Each row was made from one path, in order. Every step used is in the known rows, and no mark comes twice. Write each row's path.
Known rows
pogup > meti > govoz > bavo > doruz: [ 19.7  34.7  50.9 -23.7 -31.9  -1.4 -27.3   2.1  20.3  26.0 -15.0 -15.1
   6.1 -40.9 -25.4 -43.3 -46.2 -57.9 -57.0   5.3  -8.6]
govoz > meti > doruz > vafulod > tafimol: [  1.9  31.0 -56.8  24.1 -24.6 -35.3   7.3  43.2   0.7  -2.7 -30.3 -33.6
 -23.8 -49.8  -9.0  14.7   4.6  13.1 -55.1  59.4  38.3]
meti > govoz > bavo: [ 14.7  35.2  12.7  19.7 -20.6  21.4  23.8  -0.5  69.9  27.2  -6.2  10.9
   3.2 -45.0   2.0 -38.2 -49.7 -29.1 -42.5   3.5   3.8]
meti > pogup: [-10.9 -11.1 -33.2  11.7  -7.0 -24.4 -13.5   0.7  37.2   1.8  -9.4   8.4
  -9.6 -11.4   1.1  -5.7  -0.3  -9.8 -20.7  22.2   2.1]
govoz > bavo > doruz > meti: [  2.5  11.5  43.7 -26.4 -17.6  -9.3 -18.7  17.9 -21.9   7.3   6.6 -55.3
  28.9 -59.7 -13.2  -1.1 -14.9 -38.6 -39.0 -17.2  23.3]
meti > govoz > bavo > pogup: [ 32.9  37.5  -3.8   6.3 -31.1  28.6  30.1  19.8  48.3  15.7   7.1  15.1
   7.0 -28.4   0.0 -13.5 -68.6 -17.8 -44.3  30.4  -8.3]
bavo > govoz > meti > pogup: [-20.2   8.9 -39.8 -12.0   8.1 -47.5 -17.2  11.8  48.2   3.5 -34.4 -34.3
  -9.7 -20.7 -36.0   0.1 -18.4 -46.8 -10.4  42.7 -11.4]
govoz > bavo > pogup: [ 31.7  31.6  16.4   3.8 -24.9  23.7  23.5  32.1  16.3  -1.0  10.5  16.5
   3.9  -8.8  -1.8   1.7 -51.8   6.8 -25.6  33.9   6.8]
vafulod > doruz > bavo: [  5.6  -1.6  11.2  15.6 -21.8  -0.4 -10.4  42.0   0.9  -4.5   6.6  51.9
 -24.9  -5.2  -2.8  13.9   0.1 -40.5 -54.8 -52.9  37.7]
vafulod > tafimol: [ 14.4  -8.1 -17.9  22.7 -19.6   6.1   3.1  39.2  -1.7  12.3   2.3  10.8
  -3.6   8.8  11.8  23.9   7.3  12.1  -8.3  27.7  16.2]
bavo > pogup: [ 20.2   5.3 -14.3 -14.5 -12.7   8.3  10.5  20.8 -14.8  -9.0  13.5   3.8
   4.3  12.0  -3.1  19.4 -23.7   8.6  -6.1  29.3 -12.4]
vafulod > doruz > bavo > govoz > meti > pogup: [-15.8   6.7 -29.5  -1.4  -8.3 -49.8 -26.0  43.6  50.7  -1.2 -29.6   8.4
 -25.4 -19.9 -36.4  12.9 -18.5 -78.1 -52.7   3.7  17.3]
bavo > pogup > meti > doruz: [ 12.3  17.7  -3.9   0.8 -21.3 -40.3 -24.0  -3.8  10.0  -7.3  10.6  -9.1
  -9.3   2.4 -15.7  -0.2 -35.0 -15.0 -49.6  37.9  -4.7]
pogup > bavo > doruz: [  6.4   9.9  22.2   4.8 -10.9  -3.4  -8.0  28.9 -24.9   5.2   3.1  36.2
  -4.9  15.9  -0.5  -0.5   5.1  -4.6 -29.7  -3.0   7.4]
meti > doruz > bavo: [-12.1  27.4 -16.7  37.9 -13.3   4.4  -3.1  15.9  35.9   8.9  -5.5  24.3
 -28.5 -46.5  -4.2  -0.3 -14.0 -31.0 -72.8  -1.5  18.4]
bavo > govoz > meti: [-11.6  23.9  -7.7 -27.2  14.7 -25.7  -5.8  12.6  12.8   1.6 -27.5 -46.1
   1.5 -10.3 -40.3   5.9 -20.9 -41.4  12.4  24.2 -14.3]
govoz > bavo > pogup > meti > doruz > vafulod > tafimol: [ 45.2  45.0 -15.2  31.3 -47.9 -20.2  -3.8  54.3 -14.7 -10.0 -11.5  -4.0
 -22.0 -35.2  -2.3  20.1 -41.7  10.0 -79.6  65.7  48.3]
vafulod > doruz > meti: [ -1.8 -29.6  10.6 -14.3 -11.3 -46.7 -19.1  13.4 -24.9 -11.6  28.2 -18.2
  21.2  -6.9   0.6  27.5  12.7 -35.7 -30.9 -61.8  39.9]
meti > govoz > bavo > doruz: [ 11.5  32.9  34.6 -15.2 -25.7  19.2   5.3  10.3  43.4  35.9 -16.8  -1.1
  16.8 -47.1 -13.1 -32.5 -37.8 -51.4 -58.4  10.2  -8.3]
pogup > bavo > govoz > meti > doruz > vafulod: [ -4.4  54.7 -38.6  24.7   4.4 -47.0   6.1  24.9   0.5 -16.2 -39.5  -7.2
 -26.9 -38.4 -24.3  12.1 -18.0 -19.0 -57.8  27.9  29.3]
govoz > meti > pogup > bavo > doruz > vafulod > tafimol: [ 10.6  18.5 -50.2  15.1 -36.8 -39.4 -13.6  76.9 -34.6  -6.9 -35.1  -6.1
 -36.9 -32.0  -8.8  14.2  12.8  12.2 -57.9  52.9  39.1]
vafulod > doruz > bavo > pogup > meti: [ 36.1   3.2  19.2 -15.3 -34.1 -23.9 -41.7  41.3 -45.5 -27.4  18.4  17.9
 -30.0  19.6 -19.7  12.2 -34.3 -34.8 -49.7 -24.6  18.9]

Write each row's path
[ 13.0  10.1  19.6   9.9 -29.9 -15.0   8.7  10.2  49.5  18.2  17.0  -4.8
  19.9 -50.0   2.0 -13.0 -41.8 -59.7 -68.2 -45.1  36.7]	vafulod > doruz > meti > govoz > bavo
[ -2.4  26.9 -33.9 -10.3 -19.1 -46.7 -18.8  40.2 -43.1 -21.2 -41.6 -14.0
 -33.6 -41.7 -21.7 -11.3   8.3  -1.4 -54.6  22.6  24.6]	govoz > meti > pogup > bavo > doruz > vafulod
[ 28.0  28.5  -5.4  -1.9 -31.4  11.1  17.1  17.9  22.8   9.3  20.0 -27.5
  18.7 -52.2  -0.9  -4.3 -67.5 -29.6 -48.8   8.2   2.7]	doruz > meti > govoz > bavo > pogup
[ -8.1  34.4  -8.7  26.0  10.4   4.4  -6.4  19.7  34.6  14.2 -21.1  25.3
  -7.7 -31.5 -21.2  30.4 -28.8 -73.8 -62.8   4.4   4.7]	meti > doruz > bavo > govoz
[ -0.2 -14.9 -13.1  27.5   5.7 -58.9 -20.1  34.2   8.2  -7.0  11.4  45.3
   5.2  20.6  -0.8  49.1 -10.6 -61.1 -50.8 -35.5  39.0]	vafulod > doruz > meti > pogup > bavo > govoz
[ -0.1  -2.7 -30.8  53.0 -11.4 -28.3  -4.0  19.8  23.9  -3.6   7.2  58.7
 -29.7  13.8  15.2  -7.9  -5.7  13.5 -30.3   5.6  20.2]	meti > pogup > bavo
[ 34.8  12.2  -4.7 -12.0 -40.1 -16.6 -27.3  23.9  -0.9  -2.4  12.6  17.5
 -22.9  -8.3 -18.0  -7.3 -51.5 -65.5 -69.6 -30.5  -0.9]	vafulod > doruz > bavo > pogup > meti > govoz
[ 15.5  25.9   2.1  -4.0  -9.9  -8.5  -8.4  33.9 -74.2 -17.9 -21.7  13.8
 -17.4 -19.4  -3.8  11.7  10.6   7.2 -44.5  -5.7  29.2]	pogup > bavo > doruz > vafulod
[ 41.9  36.7   7.0  -6.6 -46.7  -5.4 -21.3  47.1 -33.1   9.7 -33.2 -25.7
 -12.7 -54.9 -12.4  -5.8 -28.0 -28.6 -70.6  31.0  30.2]	pogup > meti > govoz > bavo > doruz > vafulod > tafimol
[ -0.2  -3.7  17.1  -9.4  -8.7 -26.4 -26.0  23.5 -57.1  -4.2  17.9 -24.3
  11.5 -17.8  -1.6  13.7   7.7 -19.2 -33.7 -34.1  21.7]	pogup > bavo > doruz > meti
[ 23.6  10.1 -34.1  15.0 -20.5   0.4   3.6  45.9 -48.1 -10.8 -20.5  -7.6
 -15.3 -20.7   8.7  34.5  13.1  23.4 -24.1  25.2  36.7]	doruz > vafulod > tafimol
[-16.6 -23.7 -33.7  -0.4  -7.2 -45.8 -27.5  -0.6   6.6  -7.0   5.5 -43.2
   5.4 -39.0   0.9   8.4   3.2 -23.0 -28.2  -6.5  15.7]	doruz > meti > pogup
[  9.7  15.6   7.5  27.6  16.4  -5.0   2.7  22.2  -1.2  -0.9  -2.1  51.5
  -1.3  31.2  -2.1  32.3 -21.8 -25.6  -8.3  -8.1   5.8]	pogup > bavo > govoz
[ -9.7  -2.5   7.4 -11.0 -20.9 -32.0 -28.6  15.4  14.6   7.9  -5.2 -40.4
  16.7 -62.9 -10.9  -7.0 -12.4 -44.6 -58.4   9.1  22.1]	govoz > bavo > doruz > meti > pogup
[ -0.2   5.0  -9.4  -6.9 -15.7 -18.4 -12.7   5.9 -13.0  18.3  12.9 -25.2
  14.3 -42.9   0.0  -6.4 -14.2 -49.9 -55.4 -35.4  -1.1]	pogup > bavo > doruz > meti > govoz
[ 13.3  10.8  -0.5 -12.7 -13.7 -21.8 -29.4 -24.6  12.0   8.3  -5.6 -25.5
  -9.3 -15.6 -13.1 -34.0 -34.2 -43.5 -22.9 -12.3 -21.0]	pogup > meti > govoz
[ -8.9  34.3  -8.7 -11.5   5.2  -7.7 -13.2  31.7   4.3  -0.7 -30.2 -35.9
 -20.7 -35.9 -43.1   5.3 -26.8 -58.5 -11.5   7.5  -5.5]	doruz > bavo > govoz > meti
[ 28.3  15.8 -17.8  19.7 -28.4  -3.5  -2.5  69.9 -68.6  -6.4 -18.9  21.6
 -19.1  -8.6   9.8  33.6  17.2  18.3 -47.5  24.5  41.2]	pogup > bavo > doruz > vafulod > tafimol
[ -1.1  40.5 -38.3  10.5 -27.9  -7.3   6.5  40.4  25.1  -4.3  -0.7 -10.9
 -30.0 -43.1 -24.9   0.0 -42.3 -20.7 -65.3  40.0   1.0]	govoz > meti > doruz > bavo > pogup
[ -3.1  -2.0 -22.8  29.2  10.8 -41.5 -20.7  22.6   2.2  -4.9   1.5  14.5
   3.4   1.0  -3.0  37.8 -19.9 -45.9 -29.2  -9.9  16.9]	doruz > meti > pogup > bavo > govoz
[-12.8   9.5 -40.2  37.1 -15.2 -49.0  -4.3  26.4  33.0  -7.1  -3.2  20.3
 -40.9  -0.7  -4.1 -26.4 -10.0  12.3 -22.7  18.3  16.1]	govoz > meti > pogup > bavo
[ -6.5  -2.0  -9.7 -37.9 -10.9 -14.1 -17.4  -7.4  -8.8  21.5   2.6 -63.1
  29.2 -60.9 -13.2  -6.2 -10.9 -64.5 -46.8 -22.3 -14.5]	bavo > doruz > meti > govoz
